Each row comes from the steps of one walk. Every step used is in the known rows, and no mark comes twice. Write the walk behind each row, first mark first.
Known rows
kenopa/pelav/seve/kubakof: [0.31,-0.75,-2.47,0.99,1.49,-4.28,0.22,-1.70,-0.75,0.08,-1.58,0.93,0.11,2.09,0.89,2.69,4.33,-1.14,0.54,-2.09]
pelav/kenopa/fatu/matid: [-1.06,-1.00,-2.58,0.36,-2.88,3.47,3.36,1.69,-0.56,3.70,-3.19,-1.58,-1.33,1.86,0.96,0.24,4.55,-2.08,3.45,-3.70]
kubakof/beno/pelav/seve: [-1.19,0.69,-1.61,-0.38,-1.16,0.20,0.74,0.48,-3.03,1.21,-2.49,1.58,-3.25,0.61,-0.29,2.43,7.03,-2.35,-0.76,-1.50]
seve/kubakof/beno/pelav/matid/fatu: [-2.13,-1.74,-2.07,-1.70,2.37,0.16,2.81,1.74,2.22,-4.30,-1.06,3.86,-3.26,-0.70,1.63,0.09,7.93,-5.41,-0.53,-3.12]
beno/pelav/kenopa/fatu/matid: [-0.87,-0.89,-1.73,0.60,-3.41,5.21,4.66,0.75,-0.92,3.01,-1.29,-0.96,-0.54,-0.10,0.18,0.20,7.04,-2.57,4.57,-2.62]
kubakof/beno/pelav: [-1.60,-0.04,-1.21,-0.73,-0.82,0.90,1.17,2.72,-1.45,0.15,-0.35,1.62,-3.78,-0.64,1.08,1.66,6.53,-1.62,-1.07,-1.95]
kenopa/fatu/beno/pelav: [-0.82,0.86,-1.47,0.24,-1.62,3.57,2.97,0.96,-0.76,0.91,-0.25,-1.63,-3.88,-0.23,0.39,1.42,6.29,-0.54,-2.88,-1.86]
matid/fatu/beno: [-0.19,-0.45,-2.99,-1.87,-0.74,1.26,0.33,1.51,1.61,2.25,0.09,3.28,-4.30,1.42,1.25,0.22,4.37,-1.36,-5.06,-2.01]
fatu/kenopa/pelav: [-0.97,2.93,-2.35,0.29,-0.02,-2.08,0.80,0.49,-0.10,0.65,1.69,1.86,-0.85,0.99,1.68,2.63,1.65,-0.49,-2.73,-1.00]
beno/pelav/kenopa/fatu: [-0.49,1.08,-1.79,0.73,-2.29,4.31,5.11,0.35,-1.12,2.86,-1.49,-1.85,0.04,-0.11,-1.03,-0.31,7.25,-1.65,0.28,-2.61]
matid/fatu: [-0.26,-1.09,-2.74,-1.58,-0.81,0.83,1.34,2.00,1.25,2.21,0.08,2.99,-0.92,1.93,0.05,-0.07,4.00,-1.64,-1.23,-2.36]
kodi/pelav/matid: [-2.67,3.16,-3.36,1.22,-0.08,-0.97,2.13,-0.68,0.49,-1.00,-0.91,1.64,-0.75,2.03,-0.19,2.11,6.76,-4.88,1.23,-1.58]
pelav/kenopa/fatu: [-0.74,0.56,-2.34,0.54,-1.66,2.58,3.65,1.39,-0.94,3.79,-3.44,-2.25,-0.75,1.66,0.04,-0.54,4.67,-1.15,-0.60,-3.97]
kubakof/seve: [-1.67,-0.07,-2.75,-0.55,-0.41,-0.08,0.14,-0.35,2.79,1.61,-2.75,0.94,-0.44,2.25,-0.46,1.75,4.13,-0.98,-0.18,-3.07]
seve/kubakof/beno/pelav: [-0.67,-1.78,-1.19,-0.53,1.48,0.36,0.68,3.43,-0.27,-1.96,-1.27,1.92,-3.74,-0.93,2.07,1.63,7.13,-1.70,-0.60,-3.83]
fatu/kenopa: [-0.85,1.95,-2.73,-0.12,-0.40,0.41,0.24,2.31,-0.19,1.49,-0.34,1.95,-1.37,1.48,1.25,2.30,2.70,-1.40,-2.99,-2.70]
seve/kubakof: [0.01,-2.11,-2.70,0.24,1.57,-0.67,0.02,2.10,0.57,-0.20,-1.32,1.39,-1.02,1.24,1.88,1.54,4.74,-1.15,0.08,-4.59]
pelav/matid/fatu/beno: [-2.13,-0.04,-3.37,-1.43,-0.39,0.20,2.00,-0.41,2.22,-0.44,-0.40,3.27,-3.96,1.71,1.43,0.61,5.06,-4.40,-4.14,-1.55]
kenopa/fatu/beno: [-0.89,0.59,-2.31,-0.06,-1.12,1.99,1.78,1.97,-0.73,1.64,-2.04,-2.17,-4.55,1.48,1.26,1.25,3.98,-0.07,-3.81,-2.62]
fatu/kenopa/pelav/seve/kubakof: [0.41,1.91,-2.59,0.70,2.27,-3.60,-0.34,-1.19,-0.41,-0.11,-1.60,1.99,-0.24,1.97,1.38,3.29,2.92,-1.62,-2.31,-2.42]
matid/fatu/kenopa/pelav/seve: [0.24,3.35,-2.95,-1.12,-0.06,-2.08,0.95,-1.41,0.40,2.31,0.28,3.87,-0.23,2.49,-0.29,1.40,2.13,-1.87,-3.57,-0.49]

Which walk is each row?
[0.04,-0.11,-2.19,-1.91,-1.25,3.12,1.70,0.69,1.60,1.69,2.02,3.91,-3.59,-0.57,0.37,0.42,6.87,-2.08,-3.95,-0.90] => matid/fatu/beno/pelav
[-2.56,0.55,-2.52,0.30,-1.28,1.19,2.84,-1.87,-0.10,-1.58,0.63,2.00,-3.26,0.14,1.21,2.24,7.59,-4.38,-2.41,-0.20] => fatu/beno/pelav/matid
[-2.15,1.98,-3.39,-1.53,0.29,0.37,2.45,0.81,2.42,-0.95,-0.29,3.91,-1.08,1.99,0.71,0.67,3.30,-4.97,-2.92,-2.13] => pelav/matid/fatu/kenopa
[0.88,1.79,-2.88,-0.92,2.49,-2.80,0.32,-0.80,1.51,0.40,-0.69,3.97,-0.54,2.20,0.53,1.57,2.90,-2.19,-3.13,-2.47] => matid/fatu/kenopa/pelav/seve/kubakof
[-0.48,2.63,-2.56,-1.37,0.50,-1.21,1.31,0.84,1.86,1.11,2.26,4.09,-0.77,1.18,0.95,0.78,2.07,-1.14,-3.55,-0.97] => matid/fatu/kenopa/pelav
[0.45,0.52,-2.25,-1.53,-2.01,3.99,2.68,-0.59,1.55,3.60,0.47,4.14,-3.34,-0.46,0.01,-0.78,8.31,-3.13,-4.35,-1.61] => matid/fatu/beno/pelav/kenopa
[-1.99,2.72,-3.40,-0.28,0.09,-0.01,2.85,-0.17,2.43,-0.38,-0.01,3.52,-0.60,2.02,-0.93,0.34,6.64,-5.54,0.57,-1.46] => kodi/pelav/matid/fatu
[-2.83,3.38,-2.99,0.44,0.33,-3.02,2.33,-1.38,0.38,-2.11,1.22,1.80,-0.53,1.53,1.85,2.85,2.69,-3.47,-2.07,-0.20] => fatu/kenopa/pelav/matid
[-0.85,-2.06,-1.14,-0.35,-0.20,3.70,3.04,3.30,-0.43,0.03,-3.62,-0.76,-4.26,-0.93,2.47,0.37,7.68,-2.73,3.17,-5.32] => seve/kubakof/beno/pelav/kenopa/fatu/matid
[-0.20,0.84,-1.83,0.16,-2.37,3.15,2.16,-1.01,-0.25,3.07,-0.19,2.06,-3.28,-0.60,0.78,1.01,8.18,-2.47,-3.57,-1.76] => fatu/beno/pelav/kenopa
[1.20,-0.99,-2.48,-1.13,1.11,1.41,0.65,-1.31,1.28,0.82,-1.05,3.91,-3.41,0.60,0.02,1.06,7.83,-3.02,-3.42,-2.37] => matid/fatu/beno/pelav/seve/kubakof
[-0.80,2.42,-2.12,-0.39,2.77,-4.46,-1.22,0.92,-1.10,-1.26,-3.28,2.20,-3.81,1.65,2.56,3.35,2.89,-1.54,-3.76,-3.18] => fatu/kenopa/pelav/seve/kubakof/beno
[-0.19,1.96,-2.31,-2.11,3.40,-3.52,-0.73,1.16,0.78,-0.74,-2.27,4.15,-3.89,1.61,1.86,1.77,3.06,-2.26,-4.50,-3.13] => matid/fatu/kenopa/pelav/seve/kubakof/beno
[-0.45,-1.29,-2.25,-0.48,1.81,-2.38,-1.04,2.08,-1.59,-0.06,-5.29,1.36,-4.22,2.16,1.55,2.30,5.12,-2.01,-1.60,-4.79] => pelav/seve/kubakof/beno
[-2.21,0.96,-3.18,-1.12,-0.04,-2.02,2.42,-2.16,2.08,-1.15,1.40,3.45,-3.35,1.41,1.99,0.96,4.26,-3.44,-3.92,0.55] => kenopa/pelav/matid/fatu/beno
[-2.68,1.16,-1.93,0.53,-1.24,2.85,4.77,-1.00,-0.25,-1.64,-0.84,-1.38,-3.42,0.33,0.44,1.53,7.07,-3.40,-1.93,-0.90] => kenopa/fatu/beno/pelav/matid
[-0.20,0.60,-2.16,0.55,-1.93,0.85,1.95,-1.76,-2.16,2.30,-0.77,1.46,0.28,1.24,-1.52,2.29,7.19,-2.30,0.76,-0.90] => beno/pelav/seve
[-0.28,1.65,-2.89,-1.70,-0.02,1.17,0.86,2.70,1.84,2.07,0.12,4.07,-1.45,1.75,0.52,0.51,2.70,-1.94,-3.68,-2.55] => matid/fatu/kenopa
[-2.01,2.28,-2.63,-1.17,-0.22,2.25,3.77,-0.06,2.02,-1.62,1.57,4.56,-0.25,0.31,-0.15,0.79,5.90,-5.54,-1.97,-0.69] => beno/pelav/matid/fatu/kenopa
[-0.77,-0.30,-1.99,-0.02,2.33,-5.14,-0.57,0.21,-1.60,-0.95,-3.03,1.27,-3.26,1.84,1.95,2.48,4.25,-1.17,-1.29,-2.99] => kenopa/pelav/seve/kubakof/beno
[-1.88,-0.38,-1.21,-0.45,-2.58,4.36,3.87,2.61,-1.50,2.02,-2.91,-1.01,-3.98,-0.58,1.26,0.32,7.03,-2.53,2.79,-3.41] => kubakof/beno/pelav/kenopa/fatu/matid
[-0.51,-0.45,-1.02,0.06,0.80,3.04,3.45,3.19,-0.64,-0.27,-4.07,-1.61,-3.33,-0.92,1.23,-0.37,7.71,-1.93,-0.77,-5.35] => seve/kubakof/beno/pelav/kenopa/fatu
[-0.56,1.00,-2.87,0.81,-0.99,-3.52,0.91,-2.42,-2.04,2.27,-0.48,0.94,0.04,2.58,-0.15,2.52,3.76,-1.00,-0.19,-0.33] => kenopa/pelav/seve
[-2.32,5.52,-3.46,-0.78,0.98,0.18,2.01,0.64,2.81,-0.65,-0.05,4.60,-1.07,1.97,-0.56,1.19,5.28,-5.87,-1.97,-1.97] => kodi/pelav/matid/fatu/kenopa
